Each row comes from the steps of one walk. Every step used is in the known rows, and no mark comes twice. Write the walk behind each row, first mark first.
Known rows:
voko > vukeko > kego: 3.87  1.88  -0.74  0.20  -2.19  -0.37  2.20  4.64  -0.74  1.26  -0.55  0.88  2.92  -0.27  0.77  2.29  0.74  -1.15  0.91  -0.81  -0.36  -1.75
duvup > kego > zorid > voko > vukeko > rafu: -0.17  -1.51  -2.68  2.62  -1.39  -1.48  0.01  0.56  -4.45  2.91  2.01  -1.16  -0.76  2.13  2.93  -2.54  -0.02  -0.04  -0.85  1.15  -3.42  2.02
kego > zorid: -0.52  1.37  0.09  1.68  -0.63  2.51  2.84  3.89  -2.91  2.11  2.71  0.58  2.95  -4.32  1.90  -1.82  0.58  -0.92  -2.81  -2.34  -2.47  -3.32
kego > kenu: 0.80  -0.36  2.63  0.80  2.73  1.46  0.63  1.86  -3.88  2.59  1.11  1.01  4.63  -4.03  1.69  -5.34  0.74  -2.97  -1.48  -0.74  -2.88  -4.06
zorid > rafu > vukeko: 0.36  2.85  5.60  4.99  -2.06  3.42  -2.31  -1.55  -0.26  -0.26  -0.37  1.34  -0.07  -1.43  2.61  -1.54  -3.74  -1.59  -1.34  -2.33  -4.67  1.89
vukeko > rafu > zorid: 1.19  3.10  4.41  2.99  -4.08  2.25  -0.34  -0.07  2.18  -2.27  1.13  0.41  -0.73  0.42  2.91  -3.93  -0.22  -0.85  -0.12  -2.65  -4.31  1.32
voko > zorid > kego > kenu: 1.01  -1.98  0.31  -0.96  3.18  -2.12  2.72  4.61  -7.78  3.34  -1.07  1.17  1.27  -1.98  0.39  -2.09  2.70  -1.77  0.68  -0.98  0.93  -2.02
duvup > kego: 3.03  0.24  -0.38  2.59  1.96  5.17  -0.34  -0.68  -3.42  1.38  3.26  0.05  3.80  -1.58  0.99  -4.00  -1.73  1.59  -2.42  -0.58  -3.14  -3.31
kenu > kego > zorid > rafu > vukeko: -1.99  1.94  4.19  3.98  -3.08  1.05  -3.14  0.47  -6.06  2.01  -1.06  2.18  -0.11  -5.11  0.11  -0.76  -0.98  -3.33  -1.78  -0.80  -4.84  -1.86
kenu > kego: 1.61  2.56  2.44  2.34  -0.28  3.99  -0.53  1.14  -5.77  1.41  0.25  2.59  5.73  -5.48  -0.62  -2.21  0.85  -2.58  -1.80  -0.67  -4.07  -4.24
suma > duvup: 4.03  1.25  2.10  4.23  2.89  5.66  0.08  -1.01  -1.54  1.03  3.49  0.76  5.67  -4.13  2.02  -3.46  -0.83  -2.01  -3.87  -2.67  -5.07  -0.78
rafu > vukeko: 1.65  3.28  3.60  4.65  -0.57  4.16  -0.78  0.05  0.43  -0.02  0.38  1.95  2.43  -1.57  2.15  -3.27  -2.38  -0.21  -1.60  -2.54  -3.41  -0.51
zorid > rafu > vukeko > kego: 1.71  3.43  4.34  2.69  -2.77  1.14  -1.00  1.93  1.46  -1.04  -2.93  1.31  -2.00  -1.18  2.03  1.27  -3.98  -1.35  1.04  -1.60  -1.32  0.17
vukeko > rafu > zorid > voko: 0.31  2.76  4.12  4.03  -2.52  1.50  0.39  -0.73  2.80  -3.37  -2.40  0.13  -2.26  1.63  3.65  -5.11  -1.65  -1.18  0.33  -1.82  -2.96  5.09
kenu > kego > duvup: -1.33  1.90  1.71  -0.04  2.07  2.44  -0.82  -0.60  -6.60  1.83  1.03  1.10  6.11  -4.26  -1.36  -4.45  2.93  -2.07  -2.16  -0.39  -3.24  -7.75
voko > zorid > rafu > vukeko > kego: 1.42  1.50  3.44  1.77  -3.74  -0.30  -0.52  3.44  0.05  -0.37  -2.88  0.64  -1.85  0.77  0.38  3.16  -0.39  -0.47  1.61  -2.86  -0.42  0.77
duvup > kego > zorid: 0.77  -0.93  -2.29  1.67  1.42  3.10  0.83  1.67  -4.83  3.09  4.10  -0.46  2.52  -2.92  1.20  -3.54  -0.41  1.36  -3.22  -0.84  -2.26  -4.59
suma > duvup > kego > zorid: 2.94  -2.02  -1.90  3.28  4.00  4.70  -0.96  -0.68  -5.20  3.53  5.67  -1.15  3.93  -3.82  1.45  -4.49  -0.45  0.31  -4.88  -1.35  -4.14  -3.43
suma > duvup > kego > zorid > voko > vukeko > rafu: 2.00  -2.60  -2.40  4.19  1.46  -0.18  -1.70  -1.65  -4.56  3.41  3.61  -1.63  0.58  1.33  3.16  -3.34  -0.08  -1.15  -2.59  0.52  -5.42  3.27
duvup > kego > kenu: 1.99  -2.50  0.34  0.51  4.51  2.22  -1.27  -0.45  -5.85  3.61  2.43  -0.22  4.24  -2.69  1.00  -6.86  -0.16  -0.60  -1.74  1.07  -2.75  -5.38
voko > vukeko > rafu > zorid > kego: 2.50  2.05  1.65  2.11  -4.08  -2.36  0.62  1.11  -1.50  -0.63  -0.84  0.94  -3.98  3.54  2.83  -0.55  -0.35  -1.48  2.40  -1.32  -1.62  4.79

Write each row's walk:
-0.27  2.52  0.18  2.75  -0.44  -0.65  2.54  4.89  1.00  -0.35  -5.09  1.00  -2.46  -1.40  2.34  -1.23  -2.76  -0.12  0.16  -1.22  2.27  -0.10 : rafu > vukeko > kego > zorid > voko
0.86  1.88  1.24  3.53  -2.59  -0.27  0.69  0.17  -0.69  0.62  -0.29  0.80  1.08  1.99  3.60  -1.39  -0.38  -2.14  0.17  -0.27  -4.42  4.80 : zorid > voko > vukeko > rafu
0.77  0.56  3.61  0.50  -0.01  -2.89  0.24  1.48  -2.65  -0.19  -2.07  0.94  -3.98  0.01  3.14  -5.68  -0.45  -2.78  2.29  -0.41  -0.90  0.94 : vukeko > rafu > zorid > kego > kenu
0.83  1.87  -1.17  -0.58  -1.37  0.29  4.06  7.14  -1.32  1.41  -0.13  0.80  1.16  -4.11  1.45  0.61  0.19  -0.61  -0.69  -1.71  1.03  -5.03 : vukeko > kego > zorid
-1.34  0.97  3.08  -0.49  -1.65  -1.69  -0.87  1.91  -0.74  0.02  -2.34  -0.84  -1.41  2.00  -0.32  0.85  1.56  0.09  1.34  -2.64  0.55  -2.83 : voko > zorid > rafu > vukeko > kego > duvup
1.86  3.08  2.96  2.28  -2.62  0.16  1.18  1.19  -0.18  -2.26  -1.31  1.43  -4.31  0.85  3.32  -2.67  -1.74  -0.90  1.58  -1.95  -0.96  2.85 : vukeko > rafu > zorid > kego
0.45  -1.07  4.16  0.05  -1.25  -3.16  -1.43  3.81  -2.52  1.45  -3.70  0.21  -1.45  -0.33  0.26  0.31  1.05  -2.48  2.30  -1.51  -0.10  -1.57 : voko > zorid > rafu > vukeko > kego > kenu
-1.83  0.89  2.14  2.37  -2.06  1.44  1.21  2.41  -3.20  2.00  1.87  0.24  0.52  -4.12  2.43  -0.26  -0.94  -2.19  -2.70  -2.01  -3.70  -0.82 : kego > zorid > rafu
-0.16  1.32  0.95  -0.17  -1.94  -3.76  0.36  -0.48  -2.47  -0.19  -0.16  -0.51  -3.65  4.74  2.08  -2.82  1.53  -0.99  2.06  -1.08  -0.64  1.20 : voko > vukeko > rafu > zorid > kego > duvup
-1.72  1.20  0.12  2.53  0.79  1.25  1.58  2.76  -6.77  1.82  -2.34  1.79  2.79  -5.72  0.05  -3.09  0.62  -2.76  -2.27  0.26  -2.13  -2.13 : kenu > kego > zorid > voko
1.32  -0.26  1.08  0.23  4.15  -0.73  2.22  2.91  -6.34  2.71  -1.29  1.94  1.20  -3.56  2.09  -4.00  -1.02  -2.72  0.01  0.02  0.06  -2.44 : zorid > kego > kenu
1.54  -0.25  2.53  0.50  2.66  -1.49  1.41  1.92  -4.08  0.39  -2.99  0.92  -1.96  -1.42  1.44  -5.64  -0.66  -2.28  1.27  -0.66  0.98  -0.39 : rafu > zorid > kego > kenu
-0.42  1.90  -0.07  -0.34  3.81  0.83  2.77  0.70  -4.55  1.12  -0.10  0.86  1.14  -1.51  1.31  -3.38  -0.52  -0.24  -0.86  -1.22  0.76  -3.85 : zorid > kego > duvup
0.96  2.12  3.03  4.19  0.05  2.89  1.31  -0.37  1.38  -2.82  -3.27  -0.06  -0.02  0.23  1.70  -5.32  -2.10  -0.62  -0.87  -2.08  -1.12  3.73 : rafu > zorid > voko
0.42  0.20  -0.48  -0.14  -4.44  -3.24  1.87  5.63  -2.90  2.71  -0.41  -0.23  -1.02  -1.25  1.24  4.52  0.31  -2.51  0.41  -0.71  -0.83  -0.75 : voko > vukeko > kego > zorid > rafu
-2.02  1.70  3.70  4.37  -2.82  1.29  -1.00  0.95  -1.79  1.30  0.41  0.84  -1.51  -2.76  2.42  -0.96  -2.58  -1.51  -2.01  -2.43  -3.89  0.52 : kego > zorid > rafu > vukeko
0.04  1.17  4.68  4.30  -3.29  1.70  -1.96  0.22  -1.64  0.41  -0.04  0.67  0.09  0.37  0.79  0.39  -0.12  -0.97  -0.59  -3.42  -3.86  2.46 : voko > zorid > rafu > vukeko
0.08  0.92  -1.64  -0.98  1.65  -2.54  2.77  2.11  -1.20  0.70  -3.51  -0.73  1.75  2.18  0.63  -1.17  1.16  -0.79  0.99  0.46  1.92  -1.64 : zorid > voko > vukeko > kego > duvup
-0.34  -1.14  -2.37  2.94  2.85  2.47  1.62  0.88  -4.35  2.06  0.53  -0.76  1.20  -1.76  1.68  -4.59  -1.88  1.23  -2.76  0.09  -0.99  -0.98 : duvup > kego > zorid > voko
-0.68  0.03  -1.74  2.95  -0.55  -0.89  2.91  3.17  -3.53  2.68  -0.71  0.06  1.92  -0.81  1.98  -1.02  0.64  -1.68  -1.78  -0.77  -1.74  2.01 : kego > zorid > voko > vukeko
-1.03  2.82  3.91  0.48  -0.59  -0.34  -1.28  0.06  0.52  -0.70  -2.56  -0.07  -1.57  0.04  1.43  -1.06  -2.18  -0.78  0.64  -1.48  -0.32  -3.40 : zorid > rafu > vukeko > kego > duvup
1.67  -1.51  1.85  5.77  1.78  3.53  -4.71  -3.44  -3.95  2.54  3.44  -1.12  -0.41  -2.07  2.24  -3.59  -3.47  -0.44  -3.89  -1.55  -5.65  0.27 : suma > duvup > kego > zorid > rafu > vukeko
-1.51  1.14  -0.27  2.96  0.95  1.69  3.61  3.09  -2.38  1.08  -0.87  0.45  1.41  -3.40  2.37  -3.09  -0.97  -1.11  -2.56  -1.28  -1.09  0.29 : kego > zorid > voko
